Each row was made from one path, in order. Every step used is in the known rows, and no mark comes twice. Write each row's path.
Known rows
mazif-kufo-gevu: [ 27  11 -18  22 -16  -9  23  -7   9  13 -30  10  10 -21  23  -6  18  23
 -42  -8  -8]
paseb-mazif: [ -3  12   1  11   5 -25   7 -31   8 -14  -3   0  -3  17   6 -20  15   9
 -32 -26 -17]
kufo-sepir-vuzil-mazif-paseb: [ 24  24 -28  45  14 -16   9   1  22   9  18  -4  -8  21  -2 -38  68  37
 -23  25  -1]
vuzil-mazif-kufo: [ 37  13   3  57   0  -9  16  -4  31 -23  -9  -8  -3  10   0  -8  19  18
 -60  -9   3]
vuzil-mazif-kufo-gevu: [ 45  19  -5  68  -9 -14  21  -5  20   3 -31   7   3 -18   9  -7  20  10
 -53   4  -7]
sepir-kufo-gevu-vuzil: [ 26  44 -51  24 -20   7   0 -45   9  10 -16  13  20 -20  19 -28   7  19
  -9 -22 -49]
paseb-sepir-kufo-gevu: [ 34  26 -35   6   1  -6  32 -32 -13   9 -31 -10   2   3   8 -24   0  23
  -1  -8 -38]
paseb-sepir-kufo: [ 26  21 -27  -3  11  -1  25 -30  -2 -13  -8 -26  -3  36   1 -24  -3  31
 -10 -21 -29]
sepir-kufo-gevu-vuzil-mazif: [ 44  51 -39  69 -15   0  -3 -44  18   0 -15  10  13 -18   4 -30  13   6
 -21  -9 -48]
kufo-gevu-vuzil-mazif: [ 17  27 -36  58  -5 -14   2 -30  13   7 -32  24   7 -18  17 -14  24   3
 -19 -14 -33]
sepir-kufo-gevu: [ 33  27 -30   9 -19   4  21 -40  -3   2 -13   0  14  -9   7 -19   0   8
  -7  -3 -40]
gevu-paseb-mazif-vuzil: [ -9   6  10  47   6 -29 -18   8  40   1  13 -15  -5  -1  -9 -28  29  35
 -36 -38   6]
gevu-paseb-sepir-vuzil-mazif-kufo: [ 29  16 -32  86  37 -15   2  10  47  -3   8 -25 -24  32   4 -13  56  44
 -55 -23  -2]
kufo-gevu-vuzil-mazif-paseb: [ 25  32 -38  63 -22 -14  11 -18  33  15 -25  14  12 -13   3 -27  44  21
 -28  -9 -22]
kufo-gevu: [  9   1 -28  -1 -10 -10  24 -24 -10   8 -28  12   9  -8  18  -3   9   5
  -8  -8 -23]
paseb-mazif-kufo-gevu-vuzil: [ 14  45 -15  58 -18 -28  -7 -24  31  25 -30  25  10 -38  27 -29  35  30
 -61 -31 -20]
kufo-gevu-vuzil-mazif-paseb-sepir: [ 24  33 -43  62  -1 -24  21  -8  28  22 -44   4   0   2   7 -35  44  35
 -24 -16 -21]
sepir-kufo: [ 27  23 -25  -1  -8  10  15 -39   6 -22  10 -14   8  20  -1 -21  -4  17
 -13 -15 -30]
gevu-kufo-sepir-vuzil-mazif: [ 10  29  -9  38  10 -36  -2 -25  23 -13  15 -15 -14  19  20 -22  53  33
 -10  21   5]
paseb-sepir-vuzil-mazif-kufo: [ 39  18 -27  72  36 -17  13   0  25  -7  -4 -19 -14  35   8 -19  51  26
 -58  -9  -4]
kufo-sepir-vuzil-mazif: [ 15  19 -27  39  29 -15  -1 -11   1   3  13   3 -15  17  13 -24  50  19
 -15  21 -11]
paseb-sepir-vuzil: [  1   1 -48   4  39  -9  12 -19  -6  -3  -3 -13  -8  44  19 -14  39  24
 -14 -21 -21]

Write each row's path
[ -2   4 -59  27  28 -13  10 -12   6  27 -13  -7 -14  14  21  -7  47  33
  -2 -22 -28]  kufo-gevu-paseb-sepir-vuzil
[ 13  38  -5  38  15 -31 -12  -4  19  21  14   4 -11  -3  22 -37  61  45
 -54   3   1]  paseb-mazif-kufo-sepir-vuzil
[ 17  36 -12  42  -6 -36   9 -13  44  -5  22 -23 -11  22   8 -39  73  51
 -18  27  16]  gevu-kufo-sepir-vuzil-mazif-paseb
[ 17  17  -5   1  -2 -12  17  13   9  13 -14   0  -7  -6  24 -16  20  55
 -31   2  11]  mazif-kufo-sepir
[ 10  21 -28  49   5  -5  -4 -28  22 -16 -12   7   1  12   9 -13  21  12
 -28 -30 -23]  gevu-vuzil-mazif
[  0  11 -38  -4  21  -9   1  -9  -9  12  12   6  -8  15  25 -21  44  34
  -1   8 -11]  kufo-sepir-vuzil
[ 38  18 -22  75  16  -7   2  -8  32 -16  16  -6  -3  20   7 -12  50  14
 -65  -2  -5]  sepir-vuzil-mazif-kufo
[ 34  23   7  45   4 -17  15  10  20   1 -13  -3 -15  -5   9 -20  25  41
 -43  14  13]  vuzil-mazif-kufo-sepir
[ 16  26 -31  53 -11  -7   7 -16  43  -9  -4  -1   8  16  -4 -30  40  30
 -36 -25 -13]  gevu-vuzil-mazif-paseb
[ 23  22 -37  22 -16   7  11 -29  18   9  -1  -8   2  -9   1 -15   5  23
  -4 -15 -38]  sepir-kufo-gevu-paseb
[ 33  17 -10  78 -10 -13  14   4  40   9 -19  -2 -11 -22   6   1  28  25
 -50  -9  -3]  vuzil-mazif-kufo-gevu-paseb
[ 25  13 -34  56   7  -8  11 -13  32 -15  23 -13   4  36 -11 -27  63  14
 -39   2 -11]  sepir-vuzil-mazif-paseb
[  9   5 -40  61  44 -14   4  -9  25  -6   9 -24 -25  45   0 -11  49  26
 -22 -24 -18]  gevu-paseb-sepir-vuzil-mazif
[ -9  19   2 -25 -13 -31  16 -20  12  -7  -6 -12 -10   6  30 -15  16  53
   7   3  15]  gevu-kufo-sepir
[ 51  35 -19  46   2  -8  35 -18  32 -17  -2 -37  -5  41 -25 -42  21  34
 -29  -5 -19]  vuzil-mazif-paseb-sepir-kufo
[ 15  28 -36  51   7 -18  18  -6  37  -1 -22 -12  -5  30  -3 -34  40  42
 -30 -31 -12]  gevu-vuzil-mazif-paseb-sepir
[ 17  13 -49  50  21 -15   7   7  26  33 -15  -9 -12   1  25  -9  56  50
 -36 -22 -11]  mazif-kufo-gevu-paseb-sepir-vuzil
[ 17  20 -28  17  15  -9   1   7  10  20   9   2  -5   4  30 -23  50  51
 -36   9   5]  mazif-kufo-sepir-vuzil
[  1  28  13  34   2 -34  -3  13  38  24   2  -6 -26 -14  13 -28  34  68
 -46 -17  11]  gevu-paseb-mazif-kufo-sepir
[ 59  39 -25  57  -8 -15  40 -20  21   6 -23 -21   2   9 -20 -41  26  26
 -21  10 -26]  vuzil-mazif-paseb-sepir-kufo-gevu
[ 47  22 -29  84   4 -12   6 -11  23   7  -6   8   5  -9  14 -13  56   4
 -56  12 -14]  sepir-vuzil-mazif-kufo-gevu
[ 17  10 -48  72  35 -21   7 -10  15  16 -14  -7 -20  14   6  -9  52  16
 -15 -12 -28]  kufo-gevu-paseb-sepir-vuzil-mazif
[ -8  22 -22  -9   5 -28  -1 -25  14  -1  17 -12  -9  17  36 -19  46  51
   2   9   7]  gevu-kufo-sepir-vuzil
[ 28  42 -13  60   3 -14  -5   7  32  13 -17  10  -8 -15  21 -27  34  53
 -45  -4   1]  gevu-vuzil-mazif-kufo-sepir
[ 19  29 -39  36 -19  -6   1 -12  23  24 -35  22  16 -31  36 -13  24  34
 -43 -25 -18]  mazif-kufo-gevu-vuzil
[ 25   9 -14  37  12 -21  37  -1  24 -10 -19 -26 -12  42 -14 -26  30  32
 -29 -13  -2]  vuzil-mazif-paseb-sepir
[ 33  53 -57  26 -19  -6  19 -28  24  27 -28  -5  13  -2   6 -48  28  52
 -10 -23 -38]  mazif-paseb-sepir-kufo-gevu-vuzil
[ 24  46 -56  21  -1  -3  10 -38   3  20 -35   4   8  -6  19 -33   8  35
  -4 -28 -48]  paseb-sepir-kufo-gevu-vuzil
